Each row was made from one path, in order. Every step used is in the known rows, and no mark comes twice. Write each row's path.
Known rows
tere/lopi/fibu/puzen: [-10.9  -7.8  24.6  11.6  14.8 -12.1  -1.5 -10.7 -14.0  -2.1  10.2   9.1
   1.1  17.6  14.6 -17.9   0.5  14.7 -30.7  -5.4  -0.8]
tadul/leze/lopi/fibu/puzen/tutar: [-23.5   2.1  11.1  36.0  10.8  20.5  12.7 -21.5 -37.8   0.6  40.2  21.4
  -5.8   5.6  -1.0 -38.0 -17.7  22.1 -11.3 -17.7 -23.9]
puzen/tutar/lopi/fibu: [-15.2  11.8   7.2  -8.0   5.5  29.7   8.7  -8.4  -8.9   2.4 -19.6 -21.6
  -1.7 -15.9  16.1 -29.6 -11.2   6.3 -26.3   8.9 -38.2]
tadul/tere/mabur: [ 12.8 -21.3   5.4 -15.1  18.4 -14.7  -2.6 -10.3  13.0   1.0  23.4  10.9
   4.8  -6.6 -43.9  14.6  17.5   0.1   8.0   6.5 -11.0]
puzen/tutar: [ -7.7   4.3 -10.2  -5.5 -15.5  15.7  -0.5 -22.0  -9.8  -3.9 -13.5  -8.6
  -4.2 -11.0   3.7 -15.6 -13.9   8.1 -11.4   3.0  -8.6]
bedu/puzen/tutar: [-25.8  12.6 -10.2 -11.0 -31.8   4.4   5.1 -37.0 -10.7   2.1  -5.4 -12.7
 -14.5  -9.2  -4.1 -13.8 -17.7  -0.8 -11.2  -7.1   0.9]
puzen/tutar/lopi/tere/tadul/leze: [  7.9   5.1   7.6  18.7   8.7  51.0  13.7   1.9 -21.4   4.9  -0.2  17.1
 -35.7 -15.5 -13.1 -16.8 -26.4   8.8  36.6  -2.1 -20.4]
fibu/puzen/tutar/lopi: [-41.0 -17.6  -2.1 -15.0   3.0  16.7  -5.1 -34.8  -3.0   0.2 -14.2  -7.5
 -18.2 -17.3  -2.4 -25.2 -11.3  17.4 -22.0 -14.0 -12.5]
tere/lopi: [ -7.5   5.9  16.7  -4.0  19.5  -4.6 -18.8   3.6  -8.3  -9.9   4.3   7.6
  -2.5   4.7  17.8   3.9   0.8  10.5  -3.3  -2.0   2.4]
tadul/tere: [ 18.0  -7.1  13.2  -4.5  11.2   4.8  -3.3 -16.6  -4.8  -0.2   6.7  12.2
   1.0  -8.3 -22.7  12.9   3.6  -6.6  11.4  14.1  -3.6]
lopi/fibu/puzen: [ -3.2 -13.6   8.3  15.3  -3.8  -7.0  17.3 -14.3  -5.5   7.9   5.7   1.9
   3.8  12.0  -4.4 -21.9   1.1   4.6 -27.1  -3.5  -3.5]
leze/lopi/fibu: [ -1.9  15.6  24.3  11.7  25.4   5.5   7.0  11.0 -13.4  -3.9  29.4   2.0
   4.2  12.2   4.8 -15.2   8.4   6.0 -12.8   2.8 -20.2]
tere/lopi/tutar: [-15.6  -3.5   9.7  -2.8  13.5   3.8 -14.1   0.0 -23.5 -13.8  -4.1  -5.8
   2.9  -0.7  15.4 -14.6   1.9  31.6 -13.1   2.9 -12.8]
tutar/lopi/fibu: [ -6.8   8.3  17.5  -2.3  21.2  14.7   9.2  13.5   1.1   6.9  -6.2 -12.4
   3.1  -5.0  11.9 -14.5   2.7  -2.5 -14.1   6.1 -30.5]
bedu/puzen/tutar/lopi/tere: [-30.3   9.5 -12.7 -29.9 -14.2  26.7  10.5 -32.3  -8.7   2.7 -21.4 -16.9
 -48.2 -24.7 -15.4  -3.6  -0.2   1.8   0.6   6.4  -1.0]
tutar/lopi/tere/tadul: [ 15.7  -3.9  19.7  -1.7  20.2  25.0   8.0  14.2   2.7   3.6  -6.1   5.7
 -30.6  -4.7 -17.7  -2.2   1.5   0.6  24.2   5.4  -5.2]
porako/puzen/tutar: [-19.0  12.0  -0.7   1.8  -3.6   4.6  -4.6 -20.1  -9.6   1.3   5.5 -18.4
  10.8 -10.0   1.3 -29.5   1.2   2.6 -20.8  -8.3 -11.5]
bedu/puzen/tutar/lopi/fibu: [-32.4  21.5   6.9 -13.7 -11.9  19.0  15.6 -23.5  -9.7   8.7 -11.5 -25.3
 -11.0 -14.4   9.1 -28.2 -15.2  -3.6 -26.0  -1.1 -28.4]
tere/lopi/fibu/puzen/tutar: [-19.8  -3.6  14.2   6.4  -1.1   3.9  -2.2 -32.7 -23.5  -5.9  -2.6   1.6
  -3.1   6.8  18.6 -34.0 -13.0  23.2 -42.6  -2.7  -9.6]
leze/lopi/tere: [  0.9   3.8   4.7  -3.5  22.7  13.0   2.1   1.9 -12.6 -10.2  19.3  10.3
 -31.8   0.4 -17.9   9.5  23.4  10.2  14.1  11.0   7.3]
bedu/puzen: [-17.3   8.2   0.1  -6.3 -16.3 -12.7   6.3 -15.7  -1.1   5.7   8.1  -4.4
  -9.2   1.0  -8.3   2.6  -3.4  -9.3   1.2  -9.8   9.3]
puzen/tutar/lopi: [-25.9   4.9  -1.8 -19.1   6.2  27.0  -6.8 -14.3  -4.0  -3.0 -19.3 -15.9
 -11.7 -22.9   8.9 -16.2 -11.4   9.1 -10.1  -0.7 -23.5]
tutar/lopi/tere/puzen: [ -9.7   0.2   3.8 -23.4  25.6   2.2  13.6   1.2  -6.7   6.7  -0.9 -13.6
 -33.3  -5.1 -19.0   2.4  19.3  -5.9  11.3  15.6  -5.8]
fibu/lopi/tere: [  9.6 -23.7 -10.6 -15.9   5.6  14.7   2.8  -6.1   1.8  -6.1 -19.1  -1.2
 -23.8  -3.5  -5.7   4.3  20.4   7.5   7.3  22.9   3.5]

Write each row's path
[ -6.2 -17.7   5.9  23.1   5.5  41.2  14.9 -18.7 -21.5   8.4   4.9  25.2
 -41.8 -10.4 -25.2 -24.6 -25.2  17.2  24.7 -15.3  -9.7] -> fibu/puzen/tutar/lopi/tere/tadul/leze
[-11.1  -9.1  -1.7  10.3 -20.0   8.5  16.0 -36.0 -14.9   3.8  -8.0  -6.6
  -0.7   1.9   0.1 -37.8 -13.9  13.5 -38.5  -0.6 -11.4] -> lopi/fibu/puzen/tutar
[-22.1 -13.0  17.2   1.3  18.0   4.7  11.0  -6.3   0.6   9.9  -1.1  -4.4
  -2.9   0.8   1.4 -22.6   3.0   6.2 -25.6  -7.8 -18.2] -> tutar/lopi/fibu/puzen
[-12.3   0.2 -12.6 -24.1   3.1  38.4   4.7 -16.7  -7.4  -3.3 -30.0 -12.8
 -39.9 -26.8  -7.2  -5.9   4.2  10.1  -0.3  16.4 -10.8] -> puzen/tutar/lopi/tere
[  7.8  10.1  35.5  42.8  32.9  14.7   0.8  22.9 -22.7  -0.2  57.6  36.4
  -2.5  16.6  -7.7 -12.3 -22.0   7.0  39.9 -26.2 -15.9] -> tere/tadul/leze/lopi
[ 20.9   2.3  26.0  13.3  24.8  15.9   5.2  10.2 -12.1  -7.6  29.2  19.5
 -29.0  12.6 -25.0  -3.6   6.4   8.4  26.4   3.2   4.1] -> leze/lopi/tere/tadul
[-24.3  -2.2  13.4  11.4   7.0  10.4   7.7 -31.8 -23.2  -4.9  21.3   1.7
  -5.9   6.6  -2.3 -39.2  -5.9  21.4 -35.3  -7.6 -17.9] -> leze/lopi/fibu/puzen/tutar
[ -6.9 -21.6   8.4  -2.0   1.5  30.9   9.2 -28.3  -7.0   2.0 -14.1   4.5
 -42.0  -9.4 -25.7 -27.0 -13.2  16.9   1.2  -4.4  -1.6] -> fibu/puzen/tutar/lopi/tere/tadul
[-19.6  17.1  13.4 -13.6  12.4   9.3  16.3 -12.3 -18.3   8.7  -3.7 -31.2
   0.4  -3.7   9.1 -37.5  -9.6  -2.4 -27.8   9.6 -41.4] -> tere/puzen/tutar/lopi/fibu
[-27.2 -21.7 -13.4 -19.2  -0.6  28.5   5.8 -37.0  -7.1  -0.5 -24.1  -5.2
 -44.7 -21.6 -18.5 -14.1   4.7  19.0 -10.7   3.3   0.4] -> fibu/puzen/tutar/lopi/tere
[-35.4  -5.4 -20.0 -40.7  -6.7   7.4  10.8 -25.6   9.5   4.1  -5.3 -17.8
 -45.2 -23.3 -35.9  -2.0  12.9   9.1  -3.1  -1.4  -9.0] -> bedu/puzen/tutar/lopi/tere/mabur
[ 19.1  19.4  45.1  54.0  31.9  18.1  16.2  28.7 -27.3   4.6  58.4  32.0
   8.7  23.1  -0.1 -26.3 -20.9   2.9  23.2 -16.2 -30.2] -> tere/tadul/leze/lopi/fibu
[ 20.5   7.5  38.5   2.2  28.6   2.4  -6.1  -6.8 -17.7  -5.2  11.3  14.0
   8.7   3.8   3.4   2.9   4.7   0.4  -7.9  21.7 -16.1] -> tadul/tere/lopi/fibu
[ 34.0  -0.3   8.5  37.4   2.8  23.4  20.3  17.4 -18.2   6.9  19.5  33.4
 -24.5   7.4 -21.4   0.1 -13.7  -0.9  47.7  -1.7   3.4] -> lopi/tere/tadul/leze
[ -3.7   7.3  19.0   0.1  16.2  29.7   3.4  -6.1  -5.6   4.8  -1.4 -13.5
 -20.8 -13.7 -17.4 -32.2   1.0   2.1   3.6  -2.6 -16.8] -> porako/puzen/tutar/lopi/tere/tadul
[ -1.7 -10.7  27.0   1.4  10.3   8.2  -6.1 -48.9 -27.2  -6.1   3.4  13.3
  -1.6  -1.6  -4.7 -21.6  -8.6  15.5 -30.9  11.6 -13.6] -> tadul/tere/lopi/fibu/puzen/tutar
[-13.2   2.0  17.2 -28.7  24.9  10.7  -2.3 -35.4 -18.2   3.9   2.2 -13.3
  -8.3 -19.7 -20.0 -11.4  -6.1  -6.4  -0.6  15.5 -31.0] -> tadul/tere/puzen/tutar/lopi
[-30.7   9.0   4.0 -24.3  13.6   6.4   1.9 -18.3 -13.1   3.3  -4.9 -25.3
 -10.3 -11.6   1.8 -24.3 -10.5   1.3 -12.3   0.4 -27.1] -> tere/puzen/tutar/lopi
[-12.9   8.7  -4.9 -10.3  -8.0  -5.3   6.8 -26.4 -19.1   1.0   1.2 -19.0
  -2.6   0.7  -2.8 -23.4 -12.5   0.1 -13.7   4.0 -11.5] -> tere/puzen/tutar
[  0.5   1.7  28.9  43.6  27.5  23.2   4.9  19.1 -38.0  -5.4  50.5  24.1
   3.3  11.5 -10.4 -30.1 -20.9  27.7  30.4 -21.0 -30.0] -> tere/tadul/leze/lopi/tutar
